In the rows, zero is written as 128.
Known rows, with every way that one mark hangs from another:
(romo dula (todud tubo)): [128 127 124 109 161 126 115 111 108 115 104 124 126 146 143 108 144 143
 129  61 147 114 136 155 140 137 138 138  87 134 113  97 130 103 124 139
 101 155 144 142 138]
(depi (sokug (fuli tise) tuto)): [118 150 140 133 136 111 140 144 142 133  66 141 125 112 136 182 208 120
 127 120 142 155 102 123 134 144 152 162 150 151 143 133 131 155 117 117
 134 118 128 176 150]
(ziva lodad): [115 133 106 130 130 120 101 154 137 118 142 139 129 122 139 131 135 129
 148 106 135 134 126 132 128 136 123 123 118 120 131 105 125 115 126 146
 161 126 132 131 126]
(losu (todud (romo dula) (tubo gepek sokug))): [169  88 135  97 128 131 120  90 142 113  13 152 122 125 139  99 143 109
 142  33 150  95 116 145 125 122 136 165 105 125 129 138 125  73 112 230
 136 186 139 158 135]
(basakik todud): [120 116 129 132 127 118 101 124 129 130 127 136 123 117 136 141 120 111
 141  95 137 138 124 132 140 131 119 135 115 107 132 122 129 139 138 159
 130 130 127 128 125]
(todud losu (romo dula) tubo): [131 109 135 104 153 121 164 106 142 109  93 146 125 151 107 108 128 161
 140  59 147 138 108 142 122 129 133 128  92 128 117 111 129  93 117 161
 109 156 166 146 122]
(gepek tefimoz): [113 125 128 125 138 123 146 146 127 128 125 133 131 128 134 128 138 121
 122 127 128 124 129 135 116 144 122 119 115 147 129 125 127  93 128 149
 139 131 136 125 127]
(depi sokug): [131 129 139 127 136 122 126 114 131 122 118 124 116 137 127 128 136 124
 123 117 125 143 116 128 126 149 129 148 139 136 149 144 132 134 126 112
 123 120 118 128 140]
(romo (dula tubo)): [124 137 128 118 128 135 131 108  96 128 126 111 116 150 119 112 132 132
 131  93 157 131 130 137 132 152 146 140 136 162 124 106 140 101 126 134
 146 105 133 129 140]
(sokug (fuli tise) ziva): [116 151 131 136 123 120 142 169 132 140  94 153 134  98 131 136 204 126
 132 139 151 130 156 113 117 130 150 142 144 114 126 123 126 143 144 147
 132 127 139 159 127]
(sokug depi fuli tuto ziva): [101 172 155 146 133 115 152 151 135 147  90 138 111 118 131 146 226 123
 144 183 137 174 160 119 112 104 147 165 156 147  84 108 121 131 139 139
 132 129 136 173 149]
(gude (depi (sokug fuli (ziva lodad)))): [101 156 142 146 147 120 126 171 131 110 103 146 113 108 139 118 211 131
 148 116 147 162 158 117  93 127 141 170 147 148 131 117 109 141 140 131
 163 115 132 161 137]
(tefimoz (sokug depi (fuli tise) (tuto gude) ziva)): [108 190 147 142 110 127 137 179 162 154  94 130 119  99 126 144 242 139
 132 176 142 163 170 113 140  93 162 184 154 164 111 102 130 157 131 126
 134 155 143 189 166]
(tubo fafig gepek lodad (sokug depi tuto)): [119 115 160 137  94 134 129  84 139 147  25  90 121 147 142 115 177 113
 142 112 135 147 127 151 138  76 153 129 158 166  93 118 112  85  93 201
 101 168 119 172 144]
(dula semot (tubo fafig (gepek tefimoz) lodad sokug)): [106  99 154 147  88 132 132 119 110 135  31  76 137 167 158  92 137 107
 129  89 172 104 122 148 117 156 150 105 157 171 126 146 126  43  98 241
 133 152 124 148 133]
(gepek (tefimoz (sokug tuto))): [119 149 128 117 138 141 141 162 134 137 128 135 131 127 132 153 150 131
 131 159 121 144  97 134 133 129 131 139 116 175 131 111 125 109 105 153
 144 135 131 146 159]
(dula semot (tubo (sokug ziva))): [129 145 142 151 101 125 134 142 129 137  93 101 120 140 142  88 143 126
 140 136 166 117 126 120 121 155 139 153 175 138 137 144 136 104 130 183
 150 120 124 140 146]
(losu (todud (tubo fafig sokug))): [151  86 134 119 125 131 104  73 129 126  51 130 121 135 163 106 135 123
 125  71 137 110 133 133 114 111 128 116 140 104 130 154 120  73 120 196
 103 158 134 151 133]
(gude (depi (sokug fuli))): [121 134 158 135 143 130 138 127 126 112  74 126 119 122 132 135 186 131
 125 121 138 151 145 120 105 124 145 164 150 162 135 145 114 161 125  91
 123 121 130 152 131]
(tefimoz sokug): [137 135 121 120 122 147 109 138 132 132 133 130 129 128 124 125 121 136
 134 151 128 133 122 123 136 119 135 141 122 140 141 130 128 147 114 117
 123 132 123 129 143]
(gepek (tefimoz (sokug depi (fuli tise) ziva))): [103 161 131 133 119 133 141 187 146 144  86 149 127 104 132 125 233 123
 137 170 146 154 181 116 114 134 149 152 132 155 124 124 121 131 133 135
 128 135 146 158 143]
(gude depi): [126 128 140 128 127 144 141 126 125 114 124 121 123 120 128 113 141 139
 124 115 126 131 140 127 120 112 128 134 133 157 123 127 112 146 124 109
 128 127 137 134 126]
(todud (romo dula) (tubo fafig gepek lodad)): [119  90 154 111 126 136 147  92 101 110  60 114 133 156 121  96 131 120
 136  34 159 116 127 156 123 113 155 136 105 139 100 104 121  77 100 212
  98 181 140 163 124]
(gepek (tefimoz (sokug depi tuto))): [111 156 135 123 129 137 139 150 145 138 116 124 116 131 132 143 175 126
 134 168 119 166 124 135 134 126 131 148 122 187 113 109 122 114 106 130
 137 136 137 148 161]
(depi gude (sokug (fuli tise) tuto (ziva lodad))): [102 175 132 142 146 104 130 183 148 130  94 168 104 105 144 155 247 121
 165 103 152 165 109 125 128 172 141 185 156 142 138 122 137 146 136 143
 160  96 115 184 144]
(tubo (fafig ragatod) lodad sokug): [105  87 152 142 114 128 111  85 103 144  55  85 152 121 145 103 132 130
 121 109 139 124 122 147 132  91 127 111 157 125 141 124  99  98  96 181
 121 169 105 142 125]
(gude (depi (sokug tuto ziva))): [118 161 163 135 141 131 168 132 128 123 125 128 103 120 126 121 188 134
 125 133 121 169 112 122 114 116 135 174 154 173 126 116 113 142 125 131
 135 120 129 157 161]
(dula semot (tubo lodad (sokug fuli))): [ 90 125 157 151 100 126 108 141 143 133  23  81 144 143 150 122 156 124
 148 126 184 123 132 125 121 150 151 146 180 151 135 143 133 111 117 179
 159 130 122 159 135]
(tuto (gude depi) (sokug fuli)): [112 151 172 143 126 130 141 151 133 129 119 114 127 112 127 153 192 147
 109 136 133 111 165 118 105  78 141 170 153 177 121 125 116 144 142 109
 146 155 147 168 134]
(fafig ragatod): [119 114 137 141 139 122 125 116 100 136 121 123 140 104 130 127 128 130
 118 139 124 122 120 133 137 126 112 117 131 123 140 122 109 129 113 124
 151 149 119 124 126]
(basakik sokug todud): [123 125 134 135 131 110  78 115 142 123 130 128 125 113 131 133 115 112
 151 124 145 160 111 133 138 138 120 135 132 103 131 145 129 148 125 169
 132 136 126 131 129]
(tise fuli): [127 131 135 137 134 122 116 152 136 124 125 140 130 131 134 134 125 118
 123 110 138 133 133 118 116 138 119 134 113 122 124 127 130 113 130 129
 125 127 124 160 123]
(basakik sokug (todud tubo)): [125 111 139 134 151 116  91 100 144 109 119 130 122 118 139 128 110 117
 156  97 146 151 104 135 135 145 115 122 124  96 129 144 127 116 122 179
 130 141 142 141 127]
(tefimoz (sokug ziva)): [132 152 127 128 122 144 123 155 129 138 145 139 123 119 120 106 142 139
 138 167 130 138 137 115 125 112 136 150 129 129 134 120 126 141 132 143
 125 131 122 134 149]
(sokug depi ziva): [114 151 142 140 121 123 142 130 134 137 133 127 108 124 126  98 175 125
 136 158 128 156 169 121 120 118 131 148 142 130 105 120 123 123 143 128
 123 128 134 133 137]
(romo (todud losu (tubo fafig))): [129 107 128 127 149 117 124  85 123 123  90 130 128 167 152 103 134 172
 121  64 133 134 131 147 125 122 131  77  97 109 102 122 119  81 119 159
  49 155 158 148 124]
(gude (depi (sokug (fuli tise) (ziva lodad)))): [102 154 131 142 132 120 129 179 141 112  95 151 121  90 143 126 230 131
 145  94 155 157 154 114 106 136 149 162 147 143 147 116 110 154 137 128
 162 115 141 168 134]
(sokug depi fuli (tuto gude) (ziva lodad)): [ 83 188 140 154 132 103 125 184 158 143 115 132 112 108 139 144 236 131
 150 155 143 174 176 122 115  96 142 171 150 149  85  81 126 114 143 156
 174 148 145 184 153]

Rows:
[141 139 161 150 103 123 132 104 136 153  14 102 115 137 141 140 218 116
 124 129 140 138 163 140 126  64 169 155 168 172  81 134 122 101 106 171
  96 184 128 193 144]
(tubo fafig gepek (sokug depi fuli (tuto gude)))
[ 90 119 145 113 117 121 146 107 144 122  83 108 132 159 104  96 127 161
 146  61 163 158 112 142 124 138 140 133 124 155 119  90 131  87 115 182
 142 123 151 144 127]
(todud losu (romo (dula (tubo lodad))))
[105 165 156 146 110 112 144 160 140 146 108 140 121 101 128 147 241 124
 135 156 143 139 173 112 113 116 148 164 155 137 118 121 124 144 148 125
 132 129 145 170 139]
(tuto (sokug depi (fuli tise) ziva))
[ 87 180 141 153 110  99 115 193 161 141 130 136 119  94 136 146 250 132
 141 132 150 136 189 116 117 109 145 169 150 140 121  95 126 125 157 142
 173 150 151 179 140]
(tuto gude (sokug depi (fuli tise) (ziva lodad)))
[ 95 182 132 147 135  97 128 194 161 136 102 145 120  96 141 161 238 129
 137 110 149 159 133 117 125 130 151 178 151 143 138  95 134 128 139 160
 178 138 135 191 158]
(depi (sokug (fuli tise) (tuto gude) (ziva lodad)))
[ 97 171 137 143 139 116 143 184 144 118  93 154 115  90 142 150 249 130
 149 104 151 171 126 119 114 130 150 172 151 161 135 101 110 152 128 141
 171 114 143 190 153]
(gude (depi (sokug (fuli tise) tuto (ziva lodad))))
[121 154 153 134 137 114 139 127 148 132 123 108 113 135 128 149 157 132
 111 121 119 153 107 131 137 122 135 169 146 165 137 120 138 123 125 125
 139 144 121 155 161]
(depi (sokug (tuto gude)))
[114 181 152 136 116 146 154 190 149 140 102 134 128  87 126 140 232 153
 122 155 141 147 154 112 128  77 162 182 154 182 123 100 116 173 126 131
 141 154 148 194 162]
(tefimoz (sokug (fuli tise) (tuto (gude depi)) ziva))
[133 108 147 132 139 113 163  96 158 126   4 138 130 145 137 147 179 154
 146  78 146 152  94 138 102  89 146 132 141 127  98 140 116  86  95 202
  76 160 157 198 128]
(todud losu romo (tubo fafig (sokug fuli tuto)))
[140 118 129 132 107 155 129 115  88 135  98 119 120 160 136 105 129 117
 123 112 141 121 129 136 121 142 150 105 129 175 120 136 126  63  97 183
 111 124 128 138 141]
(dula (tubo fafig (gepek (tefimoz sokug))))
[134 132 131 128 122 116 119 120 104 133  72 119 123 182 135  96 138 160
 132  78 173 113 122 150 148 173 157 107 103 162 110 118 140  95 114 175
 113 152 150 140 144]
(romo (dula semot (tubo gepek)) (todud losu))
[123 128 136 113 105 108 113 130 112 115  93 125 119 147 135 113 130 118
 131  78 173 122 128 127 127 176 138 184 134 141 132 129 143 129 129 176
 166 134 139 137 150]
(losu (todud (romo (dula semot tubo))))
[115 181 145 135 120 136 138 169 152 150  85 152 105 108 129 139 251 130
 159 169 144 169 147 119 142 132 153 193 158 165 111 127 130 176 127 108
 116 113 124 182 150]
(tefimoz (sokug (depi gude) (fuli tise) tuto ziva))
[100  99 149  96 137 123 119 111 142 106  68 134 133 127 133 107 136 123
 140  46 152 128 129 138 121 130 126 159 103 120 125  99 126  91 126 206
 154 168 146 152 135]
(losu (todud (romo dula) (tubo lodad)))
[125 114 128 126 158 119 124 105 150 120  89 139 129 150 147 107 130 172
 134  74 129 130 120 145 133 135 120  86  88 110 114 116 123  86 125 151
  86 148 162 144 125]
(romo (todud losu tubo))
[144 100 140 126 147 136 155 101 144 123  76 153 124 146 127 110 120 151
 139  92 132 117 108 134 126 132 128  63 102 122 116 137 123  60 113 179
 109 157 162 147 119]
(todud losu (tubo gepek))
[ 81 128 152 145 104 127 120 139 123 125 106  81 136 151 140 111 117 129
 137 122 166 126 122 127 132 168 134 126 155 152 132 121 136 112 122 160
 163 120 128 134 137]
(dula semot (tubo lodad))
[110 167 152 150 131 110 117 139 145 132  96 128 117 114 124 114 203 124
 150 202 149 182 175 114 104 120 148 157 167 126  94 145 121 143 136 138
 127 135 136 156 134]
(basakik (sokug depi fuli ziva))
[128 124 132 107 116 101 114 148 120 117 100 141 128 133 130 127 133 118
 128  96 160 119 132 130 127 156 134 188 114 126 133 131 138 157 133 167
 150 169 135 135 146]
(losu (todud (romo (dula semot))))
[147 122 115 143 106 127 110 131 116 138  86 140 121 128 145  91 165 114
 152  94 147 116 137 139 113  99 149 121 140 115 117 124 116  74 117 226
 123 152 119 154 130]
(tubo fafig gepek (sokug (ziva lodad)))
[102 157 119 142 124 115 116 158 143 127 148 137 109 117 134 103 181 125
 158 135 134 162 168 124 117 124 125 138 130 122 108  98 121 111 142 145
 158 123 134 138 135]
(sokug depi (ziva lodad))
[113 151 160 143 129 115 126 153 136 141 121 120 132 120 126 167 178 137
 113 148 134 110 154 119 113  96 141 164 148 147 126 125 132 128 143 128
 144 154 136 164 138]
(tuto gude (sokug fuli))
[116 152 164 143 143 130 154 144 122 121  90 137 114 115 129 116 204 131
 127 138 138 157 160 111  93 118 147 174 158 154 128 139 114 155 140 113
 127 120 131 156 139]
(gude (depi (sokug fuli ziva)))
[105 175 159 142 122 127 172 180 144 139  96 132 127  90 130 142 238 143
 115 131 144 142 158 114 119  88 155 168 158 170 110  98 117 153 139 143
 148 152 154 191 147]
(sokug (fuli tise) (tuto (gude depi)) ziva)
[115 168 154 139 143 113 159 157 140 140  78 157 106 114 133 152 242 120
 144 125 146 159 111 120 128 165 148 192 167 148 135 143 139 158 137 126
 127 101 114 180 146]
(depi gude (sokug (fuli tise) tuto ziva))
[150  95 138 118 138 136 116 100 132 120  71 161 120 123 153 118 132 113
 132  83 131 100 129 128 124 137 123 104 106 112 122 143 122  71 126 197
 140 160 144 145 131]
(losu (todud (tubo gepek)))
[131 113 131 107 105 115 112  84  94 120  92 125 110 153 133 107 136 117
 120  50 156 138 143 136 114 135 143 167 137 135 113 117 131 101 123 183
 126 124 133 142 140]
(losu (todud (romo (dula (tubo fafig)))))
[124 137 152 135 151 119 123 127 131 126  78 141 109 139 132 140 181 120
 141 120 139 144 128 126 120 166 137 179 154 143 138 170 140 158 135  91
 113 104 102 149 125]
(depi gude (sokug fuli))
[131 132 124 127 119 113 109 114 127 135  54 101 127 176 143  90 144 169
 136  74 176 121 117 149 145 163 152 130 126 157 131 125 139 100 114 171
 110 146 142 142 149]
(romo (dula semot (tubo sokug)) (todud losu))
[117 163 142 133 127 135 117 145 145 141  81 131 119 123 128 163 200 130
 147 187 134 172 142 122 133 102 152 168 144 171 104 120 122 159 110 105
 126 132 132 169 157]
(tefimoz (sokug depi fuli tuto))
[105 144 136 130 131 136 122 159 140 134  81 134 126 126 133 139 192 122
 138 177 138 154 171 125 112 128 142 149 124 169 114 132 121 126 120 114
 128 136 139 146 140]
(gepek (tefimoz (sokug depi fuli)))
[120 179 155 134 123 153 153 165 139 137 150 116 115 109 120 113 176 157
 122 160 120 148 139 118 129  72 142 175 147 187 117  94 116 148 123 137
 141 157 138 166 168]
(tefimoz (sokug (tuto (gude depi)) ziva))
[123 107 156 142 143 126 103  96 160 125  21 132 102 124 152 125 192 106
 175  72 157 142 151 139 133 141 124 170 143 120 113 162 130 124 133 147
 103 129 124 164 111]
(basakik (todud (tubo (sokug (depi gude) fuli))))
[132 118 132 107 147 126 150 115 122 103 106 132 125 137 115 113 128 129
 137  60 149 123 119 144 124 135 135 165 102 134 119 111 132 111 118 150
 124 150 147 146 128]
(todud (romo dula) tubo)
[116 150 164 137 147 129 151 133 130 119  72 128 117 120 134 161 202 131
 128 131 132 164 118 124 112 115 147 175 157 182 124 131 112 158 115 104
 134 120 129 174 149]
(gude (depi (sokug fuli tuto)))
[111 105 157 117 125 128 147 138 122 104  62 113 139 150 122 102 127 119
 144  63 173 102 112 147 132 151 147 154 100 148 118 116 131 103 107 204
 141 191 146 158 133]
(todud (romo (dula semot)) (tubo gepek lodad))
[ 86 153 153 147 102 130 142 148 158 151  23 108 137 106 146 131 219 125
 153 110 171 149 118 124 125 121 156 152 185 153 126 101 124  91 119 218
 165 111 131 193 146]
(dula (tubo lodad (sokug (fuli tise) tuto ziva)))
[103 118 145 114 137 130 100  90 150 121  30  82 127 147 151  78 175 139
 148  54 157 134 155 167 146 116 141 150 110 151 109  93 122  85 115 163
 104 173 137 157 139]
(romo dula (todud (tubo lodad (sokug depi))))
[112 145 151 140 157 110 119 121 144 122 130 141 113 107 139 135 144 117
 161 125 146 172  92 130 131 131 118 139 136 104 109 120 124 104 127 217
 143 141 143 168 150]
(basakik (sokug tuto ziva) (todud tubo))
[120 153 157 136 155 115 139 130 134 132  75 141 107 138 135 167 197 120
 144 131 135 160 101 129 128 157 138 188 160 162 128 153 141 157 127 104
 123 102 103 168 143]
(depi gude (sokug fuli tuto))
[134 118 143 135 131 133 131 112 168 123  10 131 113 117 148 117 221 120
 159  79 156 125 150 134 133 150 138 158 154 139 122 166 132 126 120 113
 101 128 135 175 112]
(todud (tubo (sokug (depi gude) (fuli tise))))
[131 112 128 131 143 123 111  92 104 116 100 117 127 152 160 109 135 139
 120  66 134 120 140 149 129 126 134 113 106 115 105 121 120  97 117 145
  63 149 140 146 129]
(romo (todud (tubo fafig)))
[148  87 136 124 125 121 151  75 156 117  45 126 128 154 131  98 124 156
 139  51 137 133 104 141 109 101 130 112 127 107 118 149 118  79 100 193
  66 158 155 158 116]
(todud losu romo (tubo fafig sokug))
[141 120 140 116  99 115 114 125 106 117  68 134 116 150 134 110 131 105
 133  71 174 106 126 130 131 173 145 173 124 147 125 136 141 112 120 206
 166 152 136 143 148]
(losu (todud (romo (dula semot (tubo gepek)))))
[137 141 130 121 132 147 143 156 128 140  99 148 129 128 130 148 149 117
 134 151 121 125  93 138 139 123 138 128 106 180 123 119 123  90  97 181
 142 150 130 153 156]
(tubo (gepek (tefimoz (sokug tuto))))
[104  74 157 128 132 119 130 100 173 114  46 144 135 132 127 114 108 132
 165  25 147 138  96 145 133 123 116 101  84  96 116 114 118  73 114 249
 117 172 161 157 109]
(basakik (todud losu romo (tubo gepek lodad)))
[ 98 178 148 136 138 129 151 181 139 150  92 144 118 118 132 146 230 124
 144 205 135 175 156 121 110 114 147 166 139 176  98 109 119 115 125 151
 139 135 141 171 162]
(gepek (tefimoz (sokug depi fuli tuto ziva)))
